What can hang from each mark
J_985: J_762 J_927
J_638: J_673
J_461: J_762
J_222: J_927
J_927: J_41 J_284 J_638
J_41: J_927
J_762: J_461 J_985
J_673: J_461 J_974

Each row was made from one small tree. The marks that hang from a mark follow it in brackets, in the order of their numbers. Every link used is in the known rows. Write each row's tree.
Known rows
J_222(J_927(J_41 J_284 J_638(J_673))): [-18.0 -24.6  22.9 -18.9   9.7  -4.0 -16.4   9.1  10.3  -0.2  -3.2 -19.2
 -55.9  -6.9 -20.9  -6.9  -1.4   1.5  -3.2  10.9]
J_638(J_673): [  5.2 -16.8   4.5  -5.9   5.5  -0.2  -5.3  -2.5   0.0   0.3   1.6 -24.0
  -8.7  -2.4  -2.7   3.5   2.0   0.3  -2.9  -1.2]
J_762(J_985(J_927)): [-12.9   0.2  10.1   4.5 -15.5  16.7   8.1   1.6   1.4  -7.4   3.3 -20.2
  -1.1 -17.2  -3.0   6.8  -2.9  -0.5  -9.1  -3.5]
J_985(J_762(J_461)): [ -8.8  -7.7  -0.2  -4.1   3.3 -17.9  -5.8   6.9  -1.9   0.9   0.7 -13.1
   7.1  -2.5   3.8 -12.6  21.6   0.9  -9.7   8.1]
J_461(J_762(J_985(J_927(J_284 J_638)))): [ -5.3  -0.3   9.5  -6.3  -6.9   7.0  -7.3   7.5  -1.3 -17.4  10.5 -20.1
 -19.4 -30.5  -4.1  12.6  12.8   3.9 -16.4 -10.0]
J_927(J_284): [ -5.6  -3.2  15.7  -6.2   0.4   0.7  -5.2   4.1  -2.4  -5.5  11.0 -16.7
 -22.4 -15.9  -6.6  -0.7  -5.8   3.8  -9.9  -2.9]
J_222(J_927(J_41 J_638)): [-20.1 -15.9  16.5  -1.8   1.8  -3.1  -4.3  11.5  10.8   0.7  -4.5  -8.2
 -42.6   9.9 -15.7  -7.4  11.5  -0.5  -5.4   9.7]
J_673(J_461 J_974): [  0.9   6.0   6.2  -1.0   8.0  11.8 -10.9   4.9  -7.0  -4.1  18.8 -26.6
  -6.7  -5.8  13.9   8.1  20.5  -2.5 -14.9 -13.5]
J_762(J_461): [  1.4  -3.9   6.3 -11.5  -2.2  -7.7  -7.7   9.4  -9.9  -3.4  10.0 -12.6
   2.6  -6.1  -1.8  -1.9  15.9  -1.8 -11.0   4.1]
J_461(J_762(J_985(J_927(J_284)))): [-11.8   7.3  12.8 -11.8 -13.5  15.9  -5.3  11.4  -5.8 -12.9  13.2 -18.0
 -12.5 -35.2  -6.1  18.7   4.4   0.4 -18.9 -16.8]
J_927(J_284 J_638(J_673(J_974))): [  6.9 -18.8  18.3 -14.6  22.2  -6.4 -21.0  -7.7   4.1 -12.1   5.8 -33.0
 -25.0 -19.5   6.2   0.0   8.1   4.5  -2.7  12.1]
J_41(J_927(J_284 J_638(J_673))): [  3.5 -17.1  21.6  -9.2  14.1   0.8  -3.8   5.0   6.1  -2.2   0.3 -28.2
 -35.6 -15.8 -15.0 -12.4  -1.3  10.8  -2.8   3.5]
J_41(J_927(J_284 J_638(J_673(J_974)))): [  1.2 -13.2  30.8 -14.3  18.3   4.0  -8.0   2.0   5.4  -1.5   2.3 -35.6
 -28.4 -22.8  -7.3  -7.9   2.0   6.8  -3.4   5.2]
J_985(J_762 J_927): [-14.1  -9.2   3.5  -0.2   8.2   1.5  -1.3   5.3   6.2  -8.2  -9.1 -17.0
   0.2  -5.1  -0.5 -17.9   4.8   4.8 -15.5  11.4]
J_638(J_673(J_461(J_762) J_974)): [  8.1  -1.9   2.3 -16.4  15.1   8.9 -20.7   6.5 -10.7  -2.6  15.1 -34.4
  -4.1 -12.8  10.6  20.0  26.1  -5.9 -16.8 -22.9]
J_985(J_927(J_41)): [-16.2  -8.9  15.8  -8.3   3.1   8.4  10.1  13.5  -3.5 -18.2  -5.3 -10.5
 -18.7  -5.3 -16.0  -8.8  -3.5   0.6 -10.0   6.7]
J_222(J_927(J_41 J_284 J_638)): [-23.2 -14.4  23.9 -11.7   4.6  -3.2 -10.2  13.8   9.8  -5.2   1.2 -10.7
 -56.3  -4.0 -19.5  -8.8   1.3   2.4  -6.2  10.3]
J_222(J_927(J_41 J_638(J_673(J_461)))): [-12.3 -22.0   6.6  -6.3   8.6   0.4 -13.8  11.9   7.3   0.9  -1.8 -20.3
 -46.4  10.4 -13.0  -4.9  17.5   0.8  -7.6   1.3]
J_985(J_927(J_284 J_638)): [  0.0 -13.6  13.1  -8.5   9.3   1.1  -9.3   3.1   3.0 -20.7   3.4 -20.2
 -26.7 -18.1  -8.1 -12.1   1.3  10.0 -14.1  15.7]
J_762(J_461 J_985(J_927(J_284))): [-10.6  -0.2  18.5 -19.9 -17.4   7.8  -4.2  10.1  -9.0 -12.2  13.1 -19.9
  -0.5 -38.0  -7.8   3.9   0.0   0.4 -15.1   3.6]
J_461(J_762(J_985(J_927))): [ -9.6   6.3   5.4  -4.4 -13.9  14.2   1.7   9.7  -4.8  -8.2  10.1 -17.1
  -2.4 -22.9  -3.4  17.7  11.4  -3.1 -18.0 -17.9]
J_927(J_41 J_284 J_638): [-11.3 -16.4  16.1  -4.5  12.6 -12.9   2.9   7.6   1.2 -21.7   1.7 -10.7
 -49.4  -5.3 -12.3  -9.9   6.1   7.7  -0.1   8.4]
J_222(J_927): [-15.4  -4.9  14.5  -4.6  -8.3   8.3 -11.8   8.1   7.9  15.2   5.0 -13.4
 -19.8   1.2  -9.7   0.1  -0.5  -4.0 -12.9  -0.7]

Which tree is each row?
[-25.8  -1.8  21.6  -6.4 -12.9  14.1  14.0   9.1  -2.2 -16.3   2.5 -16.4
 -26.5 -28.9 -16.3   4.0 -10.4   2.7  -6.7  -2.7] : J_762(J_985(J_927(J_41 J_284)))
[ 10.3 -15.1   9.8 -11.8  22.4  -2.0 -25.8  -1.9  -1.1 -14.0  13.2 -38.0
 -29.5 -17.3   9.2   2.3  17.8   6.6  -7.9   0.3] : J_927(J_284 J_638(J_673(J_461 J_974)))
[-11.0 -16.2   8.1  -4.1  16.4  -7.3 -10.5   3.1   9.4 -18.3  -5.1 -20.6
 -20.5 -14.6  -1.2 -24.2   7.3  11.9 -14.2  21.2] : J_985(J_762 J_927(J_284 J_638))
[  8.7 -10.7  15.0  -1.8  18.3   8.1  -6.8   7.5   2.9  -0.6   4.5 -36.3
 -20.2  -5.6   0.0  -7.1  20.9   5.1  -6.1  -4.8] : J_41(J_927(J_638(J_673(J_461 J_974))))
[-12.0  -8.9   3.8 -13.6   4.3  -5.3  -8.3  11.2  -1.6  -8.7  -3.8 -15.3
  11.6 -10.7  -1.7 -20.0  15.0   1.8 -18.6  18.0] : J_985(J_762(J_461) J_927)
[  2.8  12.0   3.7  -8.4   8.6  11.1 -17.3  13.1 -11.6  -6.8  22.5 -25.1
  -4.1 -12.3  13.8  19.4  31.2  -4.7 -22.1 -26.4] : J_673(J_461(J_762) J_974)
[ -3.6 -26.9  15.0 -11.9  18.5 -14.4  -1.9   4.0   1.7 -19.2  -3.7 -20.3
 -48.2  -8.1 -13.2  -7.5   2.9   6.4   4.0  10.4] : J_927(J_41 J_284 J_638(J_673))
[  7.3  -7.7   5.0  -8.5  14.7   9.5 -15.5   0.7  -4.5  -0.8  11.5 -36.4
  -5.7  -9.5  12.1   9.6  16.0  -2.4  -9.6 -11.4] : J_638(J_673(J_461 J_974))
[-17.7 -21.7   5.4 -11.7  16.9 -18.7  -0.3  15.5   1.0 -23.7 -13.8 -11.2
 -11.7   0.5  -7.6 -27.9  25.9   4.5 -10.1  28.1] : J_985(J_762(J_461) J_927(J_41 J_638))
[ -3.0  -7.9   6.1  -4.9 -11.9  -0.9  -2.3   6.3  -1.6 -14.3   7.3 -19.7
   2.3 -19.1  -0.7  -0.8  19.5   1.5 -11.5  12.3] : J_762(J_461 J_985(J_927(J_638)))
[  3.6   1.9   2.1  -9.0   2.6  13.7 -15.5   3.0  -8.8  -1.2  17.1 -36.4
  -1.8 -21.0  14.5  29.0  24.5  -5.5 -13.7 -29.4] : J_638(J_673(J_461(J_762(J_985)) J_974))
[ -2.8  -7.0  23.1   0.2   8.1   0.2   0.2   9.6   5.0  -5.1   5.7 -20.2
 -35.7 -13.1 -15.2 -14.8   2.5  11.6  -5.7   3.0] : J_41(J_927(J_284 J_638))
[-13.3 -10.7  10.8  -7.4  -8.9  -2.6   6.6  12.4  -4.8 -21.1   1.1 -14.2
 -11.7 -15.5  -8.4  -2.7  18.4   0.2  -6.4  14.2] : J_762(J_461 J_985(J_927(J_41 J_638)))
[  7.1 -12.8  14.9  -6.8  16.0   3.6  -8.8  10.4   1.7  -4.3   6.5 -32.7
 -39.8 -12.3 -12.8 -11.6   8.1  13.0  -8.4  -7.9] : J_41(J_927(J_284 J_638(J_673(J_461))))
[-26.4 -11.4  16.3 -27.4  10.3  -9.6  -2.2  20.0  -4.9 -19.6  -5.5 -11.3
 -15.2 -23.8 -15.4 -23.3   3.0   4.2 -15.1  18.0] : J_985(J_762(J_461) J_927(J_41 J_284))
[ -5.5 -23.4  23.9 -18.2  24.7  -9.4  -6.9   0.4   2.0 -19.5  -0.9 -27.7
 -41.8 -16.5  -4.1  -2.5   5.3   2.7   4.4  13.4] : J_927(J_41 J_284 J_638(J_673(J_974)))
[-29.9 -10.9  16.0 -13.1  11.8  -0.6   5.2  13.8   1.8 -18.9 -10.2 -13.0
 -24.9 -17.4 -14.3 -21.0  -5.3   7.3 -11.9  13.4] : J_985(J_762 J_927(J_41 J_284))
[-23.1 -12.4   9.6 -17.1   8.0  -9.6   2.7  18.6  -3.6 -16.1 -10.3  -9.9
  -2.9  -7.6 -10.1 -22.1  14.7   0.2 -14.2  20.1] : J_985(J_762(J_461) J_927(J_41))
[-20.5  -9.3  18.8  -0.8  -5.1   6.3   8.6   5.5   3.2 -23.9   0.6 -17.7
 -35.3 -21.4 -11.4  -2.6  -0.9   5.6  -4.4   6.7] : J_762(J_985(J_927(J_41 J_284 J_638)))
[-14.0  -8.4   9.7 -23.8   7.7  -6.5 -14.4  13.0  -2.6 -12.7   1.0 -17.6
  -0.8 -26.2  -5.6 -21.7   4.9   4.7 -21.5  19.1] : J_985(J_762(J_461) J_927(J_284))
[ -8.0 -18.6  25.3 -20.9  11.3   3.2 -30.8  -1.9  12.6   5.0   5.1 -30.2
 -35.9 -18.1  -2.8   0.2   1.7   0.1  -8.7  12.4] : J_222(J_927(J_284 J_638(J_673(J_974))))
[ -5.3  -6.5  14.5 -14.8 -10.1   0.4  -9.7   7.5  -3.4 -19.0  10.3 -21.7
 -10.0 -31.3  -4.3  -1.4   9.3   4.2 -12.0  12.4] : J_762(J_461 J_985(J_927(J_284 J_638)))
[-21.8   4.7  16.6 -14.2 -11.8  12.5   5.5  17.0  -7.5 -17.0   8.4 -12.6
 -21.5 -31.4 -14.7  14.3   2.4  -1.0 -15.0 -17.2] : J_461(J_762(J_985(J_927(J_41 J_284))))
[-22.8  -3.0  15.6   1.5 -14.0  13.4  18.7   8.5  -2.0 -14.1  -2.0 -12.8
 -15.0 -14.2 -11.1   3.8  -2.5   0.0  -5.4  -2.6] : J_762(J_985(J_927(J_41)))
[ 11.0  -6.5  -7.9  -7.4   8.8   3.4 -16.7  11.1 -10.3  -1.4  11.8 -26.9
 -12.1  -5.9   0.3  14.7  23.1  -1.4 -16.3 -26.2] : J_638(J_673(J_461(J_762)))
[  3.0  -2.6  -6.1  -9.0  -3.4  15.5 -11.1  11.0  -8.2  -6.4  10.9 -30.5
  -5.3 -19.2  -0.2  17.2  17.7  -1.2 -19.3 -26.3] : J_638(J_673(J_461(J_762(J_985(J_927)))))
[ -2.2 -17.8   8.8 -13.8   8.6   1.6 -30.8   6.4   7.9   5.2   8.8 -28.3
 -44.7  -8.6  -8.2  -2.5   8.0   5.1 -14.3   0.0] : J_222(J_927(J_284 J_638(J_673(J_461))))
[-15.9   1.5  17.8  -4.7 -15.0  16.9   3.5   2.1   0.0 -11.1   8.8 -20.1
 -14.5 -32.1  -6.8   4.9 -10.2   3.5 -11.5  -3.1] : J_762(J_985(J_927(J_284)))
